What can hang from each mark:
sezig: mefu
nugus: deguf kadaf
zapifas: beses deguf mamel papumes
mefu: mamel setinud
setinud: mefu nugus
mamel: mefu zapifas

Every row comes from one small tree of marks. The marks that hang from a mark follow it in brackets, in alphabetical order. Every link used is in the known rows. Which tree was each row made from?
Known rows:
mamel{zapifas}: [-12.2  17.3   8.7   2.4  -6.2  -7.7   4.4 -14.5 -20.3  15.4  -5.1   3.0
 -21.8 -30.3  34.6  11.9  -0.5   4.9   5.6  -0.5   7.0   9.2  25.8 -30.3
 -15.8]
nugus{deguf kadaf}: [ -6.3  15.1  -5.5  23.6  -6.2 -44.9 -10.0 -15.9 -21.5 -14.6 -20.4 -10.3
  18.3 -20.3  45.2 -29.9  21.8  -3.8   3.6  16.6  17.1  -3.1  22.2 -18.8
 -13.8]
mefu{mamel{zapifas{deguf}}}: [ -8.2   5.6  24.3   2.9 -17.2 -10.1  -7.5 -10.0 -13.0   7.5 -16.8   7.4
 -30.4 -38.8  45.6  11.6   0.3   6.7  -7.5  -0.4   9.5  12.6  24.6 -51.7
  -1.4]
setinud{mefu nugus{deguf kadaf}}: [-12.3  11.5   8.7   4.0  -1.2 -24.7 -15.9 -29.8  -8.7  -9.9 -50.0  12.6
  28.9  -1.7  41.4 -24.2  20.7 -11.5 -30.5  -2.2  23.8  19.5  30.2 -13.8
  12.7]
mamel{mefu zapifas{papumes}}: [-15.7  19.3  10.9  -5.7 -11.1  10.6  15.4 -13.7 -14.5  18.7 -13.9  19.2
 -21.9 -42.9  39.1   0.4  -5.1   5.0  -8.6  -2.5  16.1  15.5  16.4 -32.3
  -8.3]
setinud{nugus{deguf kadaf}}: [ -0.8  17.8  -5.5   7.2  -7.4 -31.8  -1.4 -24.6 -12.5 -13.6 -44.1  -2.2
  24.1 -10.1  39.5 -22.4  15.4  -0.8 -16.2   8.5  22.1   7.9  21.9  -9.5
  -0.6]
zapifas{beses deguf}: [  6.4  -9.3   0.8   9.6 -22.1  -6.2  20.8 -20.9 -31.8  -0.1   1.0  -4.7
 -24.1  -7.2  33.5  13.0 -22.6   6.7  -3.4 -14.4 -18.5  13.5   4.2 -40.4
  -0.5]
setinud{mefu{mamel{zapifas}} nugus}: [-12.4  11.2  25.2 -11.0  -2.7   1.5 -16.6 -25.4   0.2   6.6 -48.7  24.5
   0.1 -16.2  40.7   4.2  11.2  -6.1 -38.1 -12.2  22.7  29.3  29.7 -29.6
  21.8]
sezig{mefu{mamel{zapifas{beses}} setinud}}: [ 18.3  29.2  26.8 -19.7 -13.2   3.6 -11.3 -10.6  12.7  -9.3 -26.8   9.0
 -19.9 -33.3  60.3 -23.2  -8.9   2.6 -22.5 -11.6  16.6  -0.7  -1.4 -30.0
   5.5]
setinud{mefu{mamel{zapifas}}}: [-19.0   4.2  27.6  -1.4  -3.4  -0.8 -20.3 -15.7  -9.6  11.2 -20.7  17.2
 -14.8 -27.4  39.4   5.4  11.3  -4.7 -20.5  -9.5  13.3  17.9  27.7 -39.5
  11.1]
sezig{mefu{mamel setinud}}: [ 13.6  20.1  26.1 -24.4 -17.3  -5.1 -16.3  -8.0  15.4 -11.1 -31.8   7.1
 -14.1 -36.2  51.4 -30.1  -1.8  10.3 -25.7  -9.3  16.3  -6.4  -2.9 -26.9
  10.4]
setinud{mefu{mamel} nugus{deguf kadaf}}: [ -8.4  12.4  17.0   5.4  -1.5 -22.2 -26.3 -26.4  -1.9 -13.7 -58.3  16.4
  24.0  -8.8  50.0 -24.2  24.2 -14.8 -37.9   0.4  31.4  20.9  28.8 -23.6
  20.1]
zapifas{deguf}: [-10.6 -15.7  11.6   0.1 -26.5 -22.3  10.2 -15.4 -23.2   4.8  -7.0  -0.7
 -23.5 -23.6  26.5   8.4  -7.3  19.8  -2.4  -4.9 -15.3   8.9  19.4 -43.0
  -4.7]
zapifas{papumes}: [-19.2   9.3  -5.9 -17.8 -15.0  13.5  24.9  -9.2 -12.5  12.9 -16.0  -4.1
 -17.2 -23.7  23.5  -6.1  -3.0  12.8  -7.1  -5.4 -13.7  11.9  13.3 -17.0
  -0.9]
mefu{mamel{zapifas} setinud}: [  5.3  24.8  24.2 -10.6  -6.2  -5.1 -17.2 -11.9   3.8   1.8 -32.9  13.9
 -24.8 -34.6  43.5 -12.1   1.2   0.9 -30.9  -2.7  11.1   5.9  14.0 -41.1
  14.2]
setinud{mefu{mamel{zapifas{papumes}}}}: [-22.2   6.6  25.2  -7.4  -4.8   8.5 -12.7 -14.6  -7.5  12.9 -22.8  17.9
 -17.9 -26.2  40.1   2.5   7.4  -5.0 -22.0 -11.0   8.3  22.0  27.5 -37.7
  12.8]
nugus{kadaf}: [ -8.1  14.0   4.8  -0.4  -6.5 -41.5 -10.1 -13.6 -28.6  -8.7 -15.0  -4.6
   8.2 -19.4  35.0  -6.0  10.1  10.7   1.9  14.1   5.2   7.0  29.3 -37.7
 -14.0]
mamel{mefu}: [ -5.8  -1.0   7.7   2.3 -11.1 -17.0  -2.3 -17.6 -17.1   7.3 -13.4  12.7
  -3.0 -39.4  28.8  -6.7   4.9  12.5 -11.2   0.5  20.0   1.7   2.8 -26.7
   1.4]
zapifas{beses deguf mamel papumes}: [ -5.9   7.9 -11.1  -0.4 -26.4  17.6  46.2 -15.4 -27.0  16.9   0.8 -19.9
 -31.5 -21.3  25.7  19.6 -41.0   4.8   4.4 -13.0 -30.9  26.8   7.0 -18.4
  -0.8]
sezig{mefu{mamel{zapifas{deguf papumes}}}}: [ -0.5  16.4  28.1 -18.9 -24.8   5.5  -1.2  -5.6   6.0  -2.3 -21.9   6.1
 -26.2 -40.1  58.2 -10.7  -6.6   9.7  -7.3  -7.4  12.4   5.7  11.0 -35.8
  -5.9]
mefu{mamel}: [ -4.7   2.8  14.2  -0.7 -11.8 -11.5 -12.0  -8.8  -9.4   3.5 -19.4   1.7
 -15.2 -38.8  36.3   1.1   9.7   8.4 -10.7   1.0  13.0   5.4  13.1 -36.6
   7.0]

Write each row's tree:
[ 10.3  25.1  11.2   4.0  -2.4   1.7   2.9 -23.8 -14.0   6.6 -13.5  21.2
 -17.4 -29.3  43.7  -7.5 -13.4  -5.8 -23.4  -9.4  20.0  10.3   0.1 -33.1
   3.0]	mamel{mefu{setinud} zapifas{beses}}
[-12.1   5.5  28.0 -10.6  -8.5   0.1 -14.4 -25.0  -1.5   5.1 -48.5  25.6
  -5.3 -14.4  41.7   7.0   6.6  -3.1 -38.7 -13.3  17.8  31.4  30.8 -36.5
  21.2]	setinud{mefu{mamel{zapifas{deguf}}} nugus}
[-20.1  -1.6   4.6  -8.1 -31.4   0.7  30.9 -12.7 -17.5  22.1  -9.1  -3.5
 -27.0 -47.6  23.2  10.0 -25.8  16.8  -2.9  -3.8 -12.8  21.0  14.2 -24.1
  -1.9]	zapifas{deguf mamel{mefu} papumes}
[  6.0  14.8  -8.8  17.2  -5.5  -5.0  14.0 -20.2 -27.3  13.9   5.1 -10.5
  -6.3 -36.8  27.9  12.1 -20.0  -3.7   3.6  -4.5  12.5  10.1  -6.5  -7.8
   0.7]	zapifas{beses mamel{mefu}}
[  1.3  28.5  21.5 -18.0  -8.3   8.5  -6.9 -10.3   7.1   4.7 -37.4  13.1
 -28.7 -35.1  44.0 -13.8  -3.0   2.1 -33.7  -5.4   4.3  10.8  14.4 -38.9
  14.4]	mefu{mamel{zapifas{papumes}} setinud}
[ -9.1  15.4   4.2  -1.1 -17.9  17.4  32.2 -16.3 -24.5  13.3  -2.9   1.7
 -36.7 -15.5  41.7  16.8 -26.3   1.3  -0.5 -12.6 -16.6  24.6  20.2 -39.0
 -11.8]	mamel{zapifas{beses deguf papumes}}
[ 10.1  23.8   1.6  -8.9  -4.5 -25.8  -7.0 -23.9   0.5 -13.5 -50.4   4.7
  12.2  -9.1  35.5 -35.3   7.6   1.2 -35.2   1.8  10.0   2.3  11.0 -13.8
  13.8]	mefu{setinud{nugus{deguf kadaf}}}
[ 15.8  26.6  15.5 -21.6 -14.9 -15.4  -8.9 -16.6  12.6 -17.7 -41.2   3.8
   6.3 -21.1  50.6 -41.6   1.0   6.8 -25.8  -4.2  17.8  -4.3   3.0 -10.4
   4.0]	sezig{mefu{setinud{nugus{deguf kadaf}}}}
[ -2.0  22.5 -17.1   0.6 -10.8  23.3  36.5 -16.2 -20.5  19.2  -2.5 -11.2
 -13.0 -34.7  26.4   5.7 -27.9  -3.7  -1.9  -8.8  -0.7  20.0  -6.3  -1.9
   3.3]	zapifas{beses mamel{mefu} papumes}
[ 16.7  23.4  25.5 -29.5 -17.4  -3.3 -14.3 -12.4  20.0 -14.0 -45.2  10.0
  -7.6 -30.8  52.6 -31.0  -1.2  10.7 -34.9 -10.2  20.5  -0.6  -1.3 -22.2
  14.9]	sezig{mefu{mamel setinud{nugus}}}
[ -2.4   9.2   8.9  10.2 -14.2  -2.3  17.5 -19.4 -29.1  10.4   1.1   2.0
 -31.7 -17.9  42.1  21.6 -19.1   0.7   3.6  -9.6  -7.3  16.7  20.2 -42.0
 -12.5]	mamel{zapifas{beses deguf}}
[  9.1  22.3   6.2 -20.3  -4.7 -24.0  -7.4 -22.9  -2.6 -10.9 -47.6   7.8
   7.8  -9.0  29.2 -21.8   1.7   9.7 -36.6  -0.6   3.9   7.6  15.5 -22.2
  13.5]	mefu{setinud{nugus{kadaf}}}
[ -6.8  13.0  22.0  -7.4  -1.6   7.7 -13.0 -26.9  -2.8   4.4 -44.5  23.2
  -0.4 -10.1  42.7   5.7   6.0 -10.8 -39.3 -15.5  22.0  30.5  23.7 -29.0
  22.5]	setinud{mefu{mamel{zapifas{beses}}} nugus}
[  3.3  20.8  26.7 -14.5 -17.6  -3.1 -11.3  -5.9   5.9  -2.6 -19.0   4.8
 -19.9 -42.9  57.5 -11.9   0.1   8.1  -5.6  -5.4  22.1  -0.5   9.5 -30.4
  -5.9]	sezig{mefu{mamel{zapifas}}}
[-13.1   9.5  21.4  -5.2 -20.2   4.6   2.3  -8.1 -10.3   9.9 -20.1   6.9
 -33.9 -38.7  45.0   9.8  -4.0   6.4 -10.0  -2.3   2.2  18.4  23.8 -48.9
  -0.8]	mefu{mamel{zapifas{deguf papumes}}}
[ 10.0  20.4  28.1 -16.0 -13.4  -6.2 -10.9 -19.3   7.6  -2.8 -51.5  20.3
 -22.9 -25.7  45.7  -8.1  -5.2   3.7 -43.9  -6.7   9.3  16.5  18.3 -43.7
  19.1]	mefu{mamel{zapifas{deguf}} setinud{nugus}}
[ 13.3  23.4  20.3 -19.5  -6.9 -21.1 -20.5 -18.0   6.3 -15.4 -57.8  13.4
   2.4 -20.6  42.0 -23.8   7.4   5.3 -46.4   1.9  15.3  10.5  15.1 -37.1
  23.4]	mefu{mamel setinud{nugus{kadaf}}}
[  3.9  15.9  30.5 -10.9 -14.4  -9.1 -14.8 -12.8   1.5   0.2 -32.6  15.5
 -31.4 -33.3  44.8  -6.9  -4.7   4.6 -31.0  -4.5   3.0   8.9  17.3 -51.1
  13.0]	mefu{mamel{zapifas{deguf}} setinud}
[  1.0   6.3  15.0  13.7 -14.9  -4.4  11.2 -22.6 -28.6   9.3  -2.4  18.8
 -25.6 -31.8  47.1  12.9 -18.3   1.4  -6.9  -9.0  13.3  16.5   9.1 -47.3
  -7.7]	mamel{mefu zapifas{beses deguf}}
[ 10.2  28.9  22.8 -16.2  -5.8  -1.9 -13.8 -18.7  10.0  -1.7 -53.0  18.6
 -16.3 -26.9  44.1 -11.7   0.4   1.2 -43.3  -4.1  17.0  13.5  16.4 -34.4
  20.4]	mefu{mamel{zapifas} setinud{nugus}}
[ -4.8  11.7  15.5  -0.1 -16.7  11.7   8.1 -11.0 -13.2   6.8 -16.0   5.9
 -34.2 -30.4  48.3  11.1 -10.8   0.2 -10.5  -8.1  -0.6  20.2  17.4 -48.7
   1.7]	mefu{mamel{zapifas{beses deguf papumes}}}
[-22.5  -0.2  28.5  -7.3 -11.2   5.9 -10.7 -15.6  -9.0  11.7 -23.3  18.8
 -22.1 -25.9  41.4   4.9   4.0  -3.0 -22.8 -12.4   3.3  24.3  28.4 -44.1
  12.9]	setinud{mefu{mamel{zapifas{deguf papumes}}}}
[  3.7  -0.2  -3.0  14.6 -20.9 -11.0  25.3 -20.2 -33.2  12.1   7.8 -18.8
 -22.7 -23.8  27.2  25.6 -31.8   3.3  10.5 -10.3 -16.3  16.0   6.5 -24.0
  -3.6]	zapifas{beses deguf mamel}
[-19.2  -2.1  31.1  -1.1  -9.1  -4.1 -17.9 -17.3 -11.2  10.0 -20.7  18.9
 -19.7 -28.0  40.2   7.3   7.8  -2.3 -20.6 -11.0   7.9  19.9  29.0 -46.0
  10.5]	setinud{mefu{mamel{zapifas{deguf}}}}
[-13.9   0.2  27.1   2.2  -7.3   2.2 -14.3 -17.9 -13.4   7.7 -17.5  17.1
 -20.1 -21.2  43.5  10.2   1.3  -7.0 -20.6 -14.2   6.5  22.3  23.7 -45.8
  12.6]	setinud{mefu{mamel{zapifas{beses deguf}}}}
[  8.0  13.2   8.9  -2.7  -7.1 -24.9  -9.8 -24.1  -4.1  -7.6 -40.7  18.9
  12.4 -28.2  35.7 -31.7   7.4   4.6 -35.2   2.0  26.5   2.4   1.6 -20.9
  13.7]	mamel{mefu{setinud{nugus{deguf kadaf}}}}
[ 12.7  27.9  30.1 -22.3 -14.9  -2.2 -14.5  -7.7  14.9  -7.2 -31.1  10.1
 -19.5 -38.9  57.6 -24.6  -2.8   6.7 -22.7  -8.8  19.2  -2.5   3.2 -30.3
   3.9]	sezig{mefu{mamel{zapifas} setinud}}
[  0.0  19.5  26.9 -17.9 -16.7   4.7  -3.4 -11.6   4.7   2.5 -36.7  15.1
 -35.2 -32.3  44.5 -10.2  -8.3   5.0 -34.0  -7.1  -3.4  13.7  17.0 -48.6
  13.4]	mefu{mamel{zapifas{deguf papumes}} setinud}
[ -3.5  13.3   3.5   1.0  -8.4 -19.6  -0.4 -16.8 -11.9  17.8 -11.6  -2.9
  -6.3 -49.3  20.6  -0.5  -8.0   9.7  -7.2   3.5  14.2   3.0   4.9  -9.6
   2.6]	zapifas{mamel{mefu{setinud}}}
[ -4.1  -1.9  -5.2  -8.0 -26.6  20.9  42.8 -15.7 -26.1   4.5  -6.1  -5.3
 -31.2  -5.8  32.3   6.8 -31.0   7.4  -9.2 -19.2 -33.3  23.3   5.5 -34.3
   3.2]	zapifas{beses deguf papumes}
[  9.2  16.9  -0.7  -9.4  -6.9 -12.7  -1.1 -24.5   5.3  -4.7 -47.3   5.7
   4.2 -13.5  29.6 -30.4   4.5   3.2 -37.4  -5.7   7.5   0.4   3.4  -5.7
  19.0]	mefu{setinud{nugus{deguf}}}
[ -8.9   4.3  14.6   2.8  -5.0  -3.3 -18.6 -26.8   4.3  -1.5 -52.7  16.7
  13.1 -14.8  42.6 -18.6  20.4 -13.4 -39.9 -10.2  28.9  18.0  18.7 -12.1
  27.6]	setinud{mefu{mamel} nugus{deguf}}
[ -6.6  14.8  22.1 -12.7 -19.9   5.4  14.4 -17.1  -7.4  11.3 -24.0  25.8
 -31.5 -38.6  41.2  -7.9 -17.8   8.8 -26.6  -7.6   1.4  17.3  14.4 -44.2
   1.3]	mamel{mefu{setinud} zapifas{deguf papumes}}
[ 12.1  18.5  17.7 -19.2  -8.8  -6.9 -16.3 -18.3  10.3  -7.2 -55.0  13.6
  -6.9 -24.4  37.4 -19.4   3.2   6.0 -48.0  -5.5  13.1   7.8   5.8 -29.3
  28.5]	mefu{mamel setinud{nugus}}
[  6.8  12.9  12.4 -10.8  -7.6 -23.5  -9.2 -23.6  -6.9  -5.5 -40.0  20.8
   8.8 -29.5  32.0 -23.5   3.7   9.9 -36.0  -0.1  22.2   6.0   3.7 -27.9
  14.4]	mamel{mefu{setinud{nugus{kadaf}}}}
[  7.9  16.0  25.8  -9.8 -21.5   0.4  -4.7  -8.4   1.1  -5.7 -16.7   4.7
 -22.7 -35.8  61.3  -6.5  -9.4   5.7  -5.9  -9.6  15.4   4.6   6.3 -37.2
  -4.6]	sezig{mefu{mamel{zapifas{beses deguf}}}}
[ 13.8  22.0  16.4 -30.3 -17.3  -6.1  -4.2 -15.4  14.1  -9.6 -38.6   6.7
  -3.3 -23.0  43.1 -29.9  -4.8  13.5 -27.9 -11.2  12.0  -2.9  -1.5 -11.8
   8.0]	sezig{mefu{setinud{nugus}}}
[ 11.7  18.9  25.3  -5.4 -12.2  -0.8  -8.8 -15.6  -3.3  -1.9 -28.5  13.2
 -32.1 -26.3  47.6  -5.5 -12.5  -1.5 -32.3  -9.4   1.4  11.5  10.1 -49.7
  15.8]	mefu{mamel{zapifas{beses deguf}} setinud}
[ 14.1  24.7  14.2  -7.8  -6.5 -22.3 -23.1 -19.4   9.5 -18.3 -60.4   9.8
   7.4 -21.5  46.9 -34.2  12.3  -2.7 -44.7   3.0  22.4   5.5  10.9 -27.3
  23.7]	mefu{mamel setinud{nugus{deguf kadaf}}}
